What can hang from each mark:
j_993: j_620 j_976
j_990: j_620
j_976: j_12 j_191
j_620: j_12 j_191 j_562 j_973
j_191: j_620
j_562: j_620 j_976
j_973: j_620

Known rows, with every way that one mark hangs from another:
(j_993 (j_620 j_191 j_562) (j_976 j_12)): [-0.43 -0.91  0.37  0.06  0.45 -1.41  0.27 -1.30 -2.03 -1.63 -0.38  0.99
 -0.13  0.17  2.76 -0.79  5.87 -0.34  0.27 -1.09 -1.02 -2.08  3.09]
(j_562 (j_620 j_973) j_976): [ 1.69  0.68  4.95 -0.42 -0.83 -1.67  0.09  0.54 -1.09 -0.82  0.45  0.33
 -2.77 -1.01  0.02  0.75 -5.15  0.63  0.11 -2.61 -0.76 -1.51 -7.92]
(j_620 j_12 j_191 (j_562 j_976) j_973): [ 2.83  0.01  1.73 -0.99  0.41  2.12  0.59 -1.70 -1.99 -0.27 -0.51 -0.08
  4.05 -0.38  0.07  0.06 -5.09  0.45 -0.25 -2.30 -2.42 -1.81  0.17]
(j_562 (j_620 j_191)): [-1.29 -0.44  3.02 -0.64 -1.01 -1.69 -0.20 -0.19 -2.58 -0.94  1.27  0.30
 -3.25 -0.58  0.46  0.81  1.69  0.31  0.78 -2.06 -0.94 -1.71 -0.82]
(j_993 (j_620 j_191 j_973)): [ 0.95 -0.84  0.97 -0.91 -0.94 -1.53  0.38  0.82 -2.33 -0.28 -0.42  0.82
 -2.64 -0.27  2.00 -1.29 -3.97 -0.10 -0.51 -1.44 -1.42 -1.18  4.09]
(j_620 j_12 j_562): [ 1.08 -0.13  0.38 -0.81  0.87 -0.07  0.05 -1.85  0.42 -1.65 -0.82  0.33
  1.92 -0.41 -0.07  0.13  3.68 -0.02 -0.05 -1.30 -0.31 -0.73  4.52]
(j_562 (j_620 j_191 j_973) (j_976 j_12)): [ 0.99  0.53  4.85 -0.12 -0.81 -0.72  0.21 -1.76 -2.93 -1.27  0.92 -0.36
 -1.08 -0.48  0.13  0.49 -5.26  0.52  0.71 -2.55 -1.26 -2.03 -7.04]
(j_620 j_191 j_562 j_973): [ 2.44 -1.22  0.29 -0.78  0.34  0.72  0.28  1.47 -1.01  0.84 -0.59  0.54
  2.75 -0.42  0.25  0.17 -4.95  0.34 -0.41 -2.42 -2.55 -1.94  4.73]
(j_993 (j_976 j_12 (j_191 (j_620 j_973)))): [-0.20 -0.82 -0.77  0.71 -0.79 -2.03 -0.59 -1.39 -1.16 -1.29  1.03  1.01
 -2.58  0.01  1.05 -0.62  2.85 -0.35  0.88 -1.95 -0.78 -2.05  3.97]
(j_973 j_620): [-0.64 -0.71 -0.22 -0.50 -0.78 -2.81  0.13  0.40 -0.90  0.27 -0.61  0.73
 -3.78 -0.33 -0.24  0.18  1.81 -0.07  0.84 -1.55  0.15 -0.57  4.25]
(j_993 j_620): [-0.25 -0.62  1.01 -0.73 -0.65 -3.05  0.09  0.58 -0.85 -1.50 -0.51  0.81
 -4.17 -0.36  1.76 -1.35  1.64 -0.37 -0.50 -0.87  0.02 -0.70  3.91]
(j_191 (j_620 (j_562 j_976))): [ 0.64 -0.65  0.43 -0.34  0.42 -0.87 -0.47  1.15  0.22 -0.89  5.28  0.24
 -1.47 -0.67 -0.29 -1.04  5.16 -0.02 -0.99 -2.01 -0.69 -1.17  0.63]
(j_562 (j_620 j_973) (j_976 j_12 j_191)): [ 0.69  0.61  4.78  0.09 -0.93 -1.68 -0.06 -2.01 -1.37 -1.62 -0.23 -0.57
 -0.77 -0.57  0.31 -0.15 -5.78  0.35  0.91 -2.39 -0.95 -1.66 -6.33]
(j_191 j_620): [-0.01 -0.86 -0.46 -0.30 -0.61 -1.72 -0.64  0.94 -0.68 -0.83  5.23  0.68
 -4.62 -0.48 -0.17 -1.01  4.51 -0.19 -0.62 -1.82 -0.31 -0.91  3.83]
(j_990 j_620): [-0.54 -0.84  1.82 -0.47 -0.83 -2.38 -0.19  0.41 -0.47  0.14  2.39  0.54
 -4.09 -0.36  0.01  1.74  1.67  0.10  0.12 -1.77 -0.06 -1.20 -0.51]
(j_993 (j_620 j_12 j_562)): [ 0.67 -0.20  1.06 -1.05  0.52 -1.22  0.37 -1.17 -0.23 -1.79 -0.59  0.52
 -0.09 -0.32  1.78 -1.25  3.05 -0.24 -0.61 -0.64 -0.22 -0.34  3.93]
(j_993 (j_620 j_973) (j_976 j_12 j_191)): [ 0.75 -0.57  0.24  0.27 -0.75 -2.49  0.11 -1.27 -1.36 -1.25 -1.98  1.28
 -1.98  0.10  2.96 -1.42 -1.52 -0.41  0.49 -1.35 -0.97 -1.57  3.59]
(j_973 (j_620 j_12 j_191 j_562)): [-0.55 -0.66 -0.21 -0.93  0.12 -0.24  0.45 -1.75 -1.98  0.32 -0.15  0.11
  0.78 -0.13 -0.04  0.27  3.27  0.11  0.93 -1.49 -0.93 -0.81  4.64]
(j_620 j_973): [ 2.73 -0.54  0.36 -0.48 -0.81 -1.62 -0.04  1.54 -0.13  0.12 -1.38  1.25
 -2.49 -0.57 -0.04  0.11 -6.65  0.12 -0.33 -2.20 -0.82 -1.09  4.26]

Rows:
[ 0.07 -0.43  0.64 -0.32  0.38 -1.87  0.31 -0.32 -0.07 -0.15 -0.61  0.08
 -0.05 -0.33 -0.41  0.09  2.31  0.05  0.61 -1.64 -0.07 -0.80  1.30] => (j_973 (j_620 (j_562 (j_976 j_12))))
[-1.38  0.52  4.81  0.20 -0.92 -2.38 -0.25 -2.65 -1.61 -2.62  0.24 -0.94
 -1.77 -0.51  0.29 -0.26  0.07  0.11  1.22 -1.97 -0.37 -1.83 -6.16] => (j_562 j_620 (j_976 j_12 j_191))
[-0.45 -0.80  1.83 -0.90  0.06  0.24  0.12 -1.75 -1.55  0.17  2.92 -0.09
  0.47 -0.11  0.20  1.83  3.12  0.28  0.22 -1.70 -1.13 -1.44 -0.19] => (j_990 (j_620 j_12 j_191 j_562))
[-0.78 -0.76  0.69 -0.43  0.12 -1.07  0.39 -0.74 -1.79  0.15 -0.04 -0.26
  0.43 -0.15 -0.19  0.09  2.45  0.08  0.86 -1.76 -0.93 -1.42  1.66] => (j_973 (j_620 j_191 (j_562 (j_976 j_12))))
[-0.01 -0.81 -0.53  0.37 -0.82 -1.51 -0.60 -2.39 -0.85 -1.48  2.12 -0.33
 -0.88  0.08  0.28 -1.95 -1.31 -0.43  0.48 -1.71 -0.89 -1.19  6.19] => (j_976 j_12 (j_191 (j_620 j_973)))
[-0.13 -0.04  1.89 -0.21 -1.11 -1.45 -0.32 -0.88 -1.27 -1.48  1.58 -0.36
 -2.51 -0.59  0.00 -1.35 -0.90 -0.08  0.06 -2.11 -0.95 -1.65 -1.32] => (j_562 (j_976 (j_191 (j_620 j_12 j_973))))
[ 4.06  0.49  1.73 -0.80  0.81  1.01  0.44 -1.16  0.45 -0.66 -1.33  0.39
  3.34 -0.64 -0.22  0.14 -5.34  0.39 -0.56 -2.10 -1.22 -0.93 -0.36] => (j_620 j_12 (j_562 j_976) j_973)
[ 0.57  0.45  4.89 -0.35 -1.21 -1.83 -0.09 -0.10 -1.26 -0.90 -0.14 -0.21
 -1.97 -0.93  0.42  0.06 -5.49  0.51  0.54 -2.61 -1.30 -1.75 -6.83] => (j_562 (j_620 j_973) (j_976 j_191))
[-0.47 -0.54  0.59 -0.27  0.20 -1.91  0.23 -0.66 -0.13 -0.18 -0.90 -0.21
  0.32 -0.30 -0.21 -0.25  2.09 -0.02  0.84 -1.60 -0.34 -0.91  1.84] => (j_973 (j_620 (j_562 (j_976 j_12 j_191))))
[ 3.01 -0.36 -0.51 -0.78  0.53  0.77 -0.20 -0.17  0.21 -0.13  4.71  0.77
  0.48 -0.49 -0.13 -0.82  0.08  0.18 -1.13 -2.01 -1.17 -0.42  3.68] => (j_191 (j_620 j_12 j_562 j_973))
[ 0.72 -0.57  0.38 -0.13  0.56 -0.77 -0.45  0.20  0.18 -1.24  5.24  0.08
 -0.88 -0.50 -0.33 -1.14  5.02 -0.09 -0.83 -1.89 -0.54 -1.13  0.91] => (j_191 (j_620 (j_562 (j_976 j_12))))
[ 1.73 -0.57  2.61 -0.32  0.12 -0.79  0.11 -0.01  0.54  0.68  1.69  0.00
  0.99 -0.37  0.06  1.39 -3.74  0.38 -0.22 -2.22 -1.16 -1.39 -3.14] => (j_990 (j_620 (j_562 (j_976 j_12 j_191)) j_973))
[ 1.00 -0.57  1.89 -0.88 -1.03  0.07  0.22 -1.45 -2.42  0.91  2.54  0.42
 -1.69 -0.11  0.21  1.84 -3.69  0.38  0.20 -2.08 -1.37 -1.34 -0.35] => (j_990 (j_620 j_12 j_191 j_973))
[ 0.81 -0.27  1.64 -0.07  0.89 -1.23 -0.01 -0.41  0.67 -1.86 -0.67 -0.18
  1.39 -0.50 -0.31 -0.19  2.40 -0.07 -0.16 -1.75 -0.28 -1.59  0.29] => (j_620 (j_562 (j_976 j_12)))
[-0.86 -1.18 -0.24 -0.71  0.03 -1.18  0.30  0.35 -1.51  0.77 -0.10  0.24
 -0.15 -0.24 -0.02  0.27  2.99  0.10  0.76 -1.72 -1.08 -1.16  4.64] => (j_973 (j_620 j_191 j_562))
[-1.24 -0.09  2.17  0.36 -0.96 -2.54 -0.27 -2.24 -1.22 -2.66 -1.18 -0.80
 -1.94 -0.25 -0.06 -1.10  0.15 -0.36  0.87 -1.69 -0.18 -2.01 -0.42] => (j_562 (j_976 j_12 j_191))
[-1.47 -0.88 -0.49  0.42 -0.81 -2.01 -0.74 -2.81 -1.05 -2.19  2.48 -0.58
 -1.58  0.12  0.25 -2.05  2.76 -0.59  0.74 -1.43 -0.49 -1.28  6.35] => (j_976 j_12 (j_191 j_620))
[ 2.82 -0.46  0.35 -0.24  0.54 -0.08 -0.23  0.85  0.40 -0.27  4.80  0.39
  0.09 -0.55 -0.29 -1.05 -0.82  0.14 -1.19 -2.33 -1.15 -1.00  0.70] => (j_191 (j_620 (j_562 (j_976 j_12)) j_973))
[ 0.40 -0.81 -0.37 -0.51 -0.40 -0.47 -0.44 -0.88 -0.27 -0.57  2.25 -0.03
  0.31 -0.38  0.43 -1.56  0.06 -0.14 -0.09 -1.88 -1.57 -1.02  5.44] => (j_976 (j_191 (j_620 j_12 j_562 j_973)))
[ 0.94 -0.12  0.51 -0.57  0.51  0.08 -0.32 -0.94 -0.25 -1.41  5.25  0.12
 -0.54 -0.54 -0.29 -0.99  5.41  0.02 -0.85 -1.80 -0.57 -0.81  0.66] => (j_191 (j_620 j_12 (j_562 j_976)))
[-0.76 -1.32  1.79 -0.68 -0.04 -0.72 -0.01  0.35 -1.07  0.64  2.97  0.05
 -0.44 -0.25  0.21  1.81  2.88  0.25  0.04 -1.96 -1.26 -1.79 -0.19] => (j_990 (j_620 j_191 j_562))
[-0.17 -0.52  1.89 -0.70  0.22 -2.21  0.22  0.47 -0.06 -1.61 -0.74  0.07
 -0.61 -0.50  1.85 -1.71  2.08 -0.26 -0.60 -1.06 -0.64 -1.06  1.22] => (j_993 (j_620 (j_562 (j_976 j_191))))
[-1.51 -0.79 -0.33 -0.32 -1.13 -1.55 -0.70 -1.57 -1.20 -1.44  2.59 -0.17
 -2.62 -0.28  0.38 -1.70  3.34 -0.38  0.38 -1.59 -0.87 -1.12  5.57] => (j_976 (j_191 (j_620 j_12)))
